What can hang from each mark
rukadal: tabam
sisu: bosur
vakosas: rukadal tabam
lomipe: fupo tabam
tabam: bosur rukadal vakosas
bosur: sisu tabam
fupo: bosur lomipe tabam

Known rows, with every way that one mark hangs from another
fupo{lomipe}: [  7  -7  13   0  -7  -5   0   3   0 -19  -5   6 -15  -7  15  -6  -5]
vakosas{tabam{bosur}}: [  9   1  -2  -9  -4  10   3  -7 -11 -12 -17  -4   7   1  -3   3   2]
fupo{bosur lomipe tabam{rukadal vakosas}}: [ -3  -7  -2   8 -13   1  -8   6  17  11  40  25 -14   9  18 -18   3]
bosur{sisu tabam{vakosas}}: [-9 -3  5 -9 -1 -6 -2 -3 -2  3  2 -9  9 -3  9  0  1]
sisu{bosur{tabam{vakosas}}}: [  7   9   4   9  -8  -9 -13  -1  -1  10  30  14   9   1   3   4  -2]
rukadal{tabam{bosur{sisu} vakosas}}: [ -8  16   4 -18  -9  -8  17   3   0  -3 -21 -23   5   0  -8   2   0]
sisu{bosur{tabam}}: [  5  -2   4  12  -6 -10  -9   5  -9   8  17  17  10  -3  -2  11  -3]
vakosas{rukadal}: [ 13   3  11   9  16   4 -12  -6  -1 -15  -2   4  -1   6   4   6  -7]
rukadal{tabam{bosur vakosas}}: [  4  20   7 -11 -12  -8  13  -2   5  -6 -12  -8  -4   2  -6  -1  -5]
fupo{tabam}: [12 -6  0  6 -7  1 -4 -2 -3 -2 -3 11 -6  1 10  0  1]
fupo{bosur lomipe{tabam}}: [ -9 -17  -8   9 -16 -14   7  16  -3   2  -1  11 -18 -15  -9  -7  -6]
vakosas{rukadal{tabam}}: [ 13  14  14   9  -3  -3  -1   2   4 -15  -1   3  -2   9  -5   6 -12]
sisu{bosur{tabam{rukadal}}}: [ 9  2  8  9 -3 -5 -8  5  3 12 34 23  9  4  5  6 -4]
vakosas{rukadal tabam}: [ 20   8   6   7   2  17 -14  -9  -1 -17   8   4   8  12   2   2  -6]
vakosas{rukadal{tabam{bosur{sisu}}}}: [ -5   7   6   1   6  -2   8   5  -4 -11 -26 -12   7   8 -11  11  -5]
bosur{tabam}: [  3 -10   8   3  -2  -7  -3  -2  -5  -5  -2  13  -1  -4   6   5  -5]
lomipe{fupo{bosur}}: [ -9 -14 -16   9   7  -2  -5   1 -16  -1 -11 -11  -1 -18 -20   9  13]
tabam{bosur{sisu} rukadal vakosas}: [ -4   9   6 -25  17   7   7  -6   9   4  -2 -17   5   6  10  -4   5]
rukadal{tabam}: [ 10  12  12  -6 -18 -12  11   6   0 -11  -7  -4  -3  -2  -5   5  -8]
rukadal{tabam{bosur}}: [  2   8   6  -8 -11  -9  17   5  -4 -10 -26  -5  -3  -2 -10   7  -4]

Rows
[-20 -12 -14   2   8   2  -4   1  -3  14  13 -11   8 -11  -9   1  14] | lomipe{fupo{bosur{sisu tabam{rukadal vakosas}}}}
[  6  10   9   7   4  -1   5   0   0 -14 -18   2  -1   9 -10   8  -9] | vakosas{rukadal{tabam{bosur}}}
[  6  12   6   1  21   8  -9 -15   4  -9  -7  -2  -2   9   3   0  -3] | tabam{bosur vakosas{rukadal}}
[ -6   0   7   3  10   1 -11  -6   2  -1   7  -4  10   6   9   1  -4] | bosur{sisu tabam{vakosas{rukadal}}}
[ 9 -5 -1 -1  4  9  4 -4  5  5 -2 17 -6  9 12 -3  2] | fupo{tabam{bosur rukadal}}
[-10   4   0 -20  13   0   5  -6  -5  -2 -24 -25   6  -2   2   2   7] | tabam{bosur{sisu} vakosas}
[ 12   4 -13   5   4  17  -3 -14   8   6   4   4 -10  -3   5 -10  10] | lomipe{fupo{tabam{bosur rukadal vakosas}}}
[ -3  -3  -5 -16  -1  10   8  -2 -15  -9 -27 -19  16   0  -4   6   7] | vakosas{tabam{bosur{sisu}}}
[ 11  13   9   5  -5  -3 -12  -1  11  15  48  21   9   7  10   0  -4] | sisu{bosur{tabam{rukadal vakosas}}}
[  0   0  -2  -2  12  18  -4  -6 -10 -12 -20 -13  17  11  -5   7   2] | vakosas{rukadal tabam{bosur{sisu}}}
[-13 -17   1   3   5  -8  -3   7   0  10  19  17   4   2  -2   6   1] | fupo{bosur{tabam{rukadal}}}
[  9  14   9 -17  13   7   3 -11  14   0   9   0  -4   8  12  -7   0] | tabam{bosur rukadal vakosas}
[  1   8  -7  -1   9   3   6  -5   3   5 -17 -13  -3  -2  -8  -4  -8] | lomipe{tabam{bosur{sisu} vakosas{rukadal}}}
[-17 -11  -5   0  -9   1  -4  12  12  14  30   8  -4   8  16 -15   8] | fupo{bosur{sisu} lomipe tabam{rukadal vakosas}}
[ -4   1  10 -14   3   0  -1  -3  11   8  22  -2   8   5  17  -5  -2] | bosur{sisu tabam{rukadal vakosas}}
[ 10   3 -16  20   9  18 -12 -17   0  -1  -9   2  -8  -1  -3  -4   8] | lomipe{fupo{tabam{bosur vakosas{rukadal}}}}
[-20 -11 -11  -2 -15 -13   8  16   0   9   2  -9  -9 -13  -6 -11  -1] | fupo{bosur{sisu} lomipe{tabam{vakosas}}}
[ 13  12  -4   6   5   4   2 -10   8   2  -7   2 -12   0  -6  -7 -12] | lomipe{tabam{bosur vakosas{rukadal}}}
[-13  -4 -28   4  -5  -3   5   3  -7  17  -6 -25  -3 -24 -26  -3   9] | lomipe{fupo{bosur{sisu}} tabam{vakosas}}
[ -6 -19  -3  11 -11  -1  -4  13   8   7  24  28 -12   6  13 -10   3] | fupo{bosur lomipe tabam{rukadal}}
[ -6 -18 -24  19  -2   3  -8   2 -14   7  -6   1  -3 -13 -15   4  16] | lomipe{fupo{bosur tabam}}
[  0  -2  -5 -13   4   1  22   5   3   9 -18  -9  -4  -7  -5  -3  -5] | lomipe{tabam{bosur{sisu} rukadal}}
[-27 -24  -3  -3  -1 -12   3  18 -12  -4 -11 -11   0  -9  -2   3   8] | fupo{bosur{sisu} lomipe}
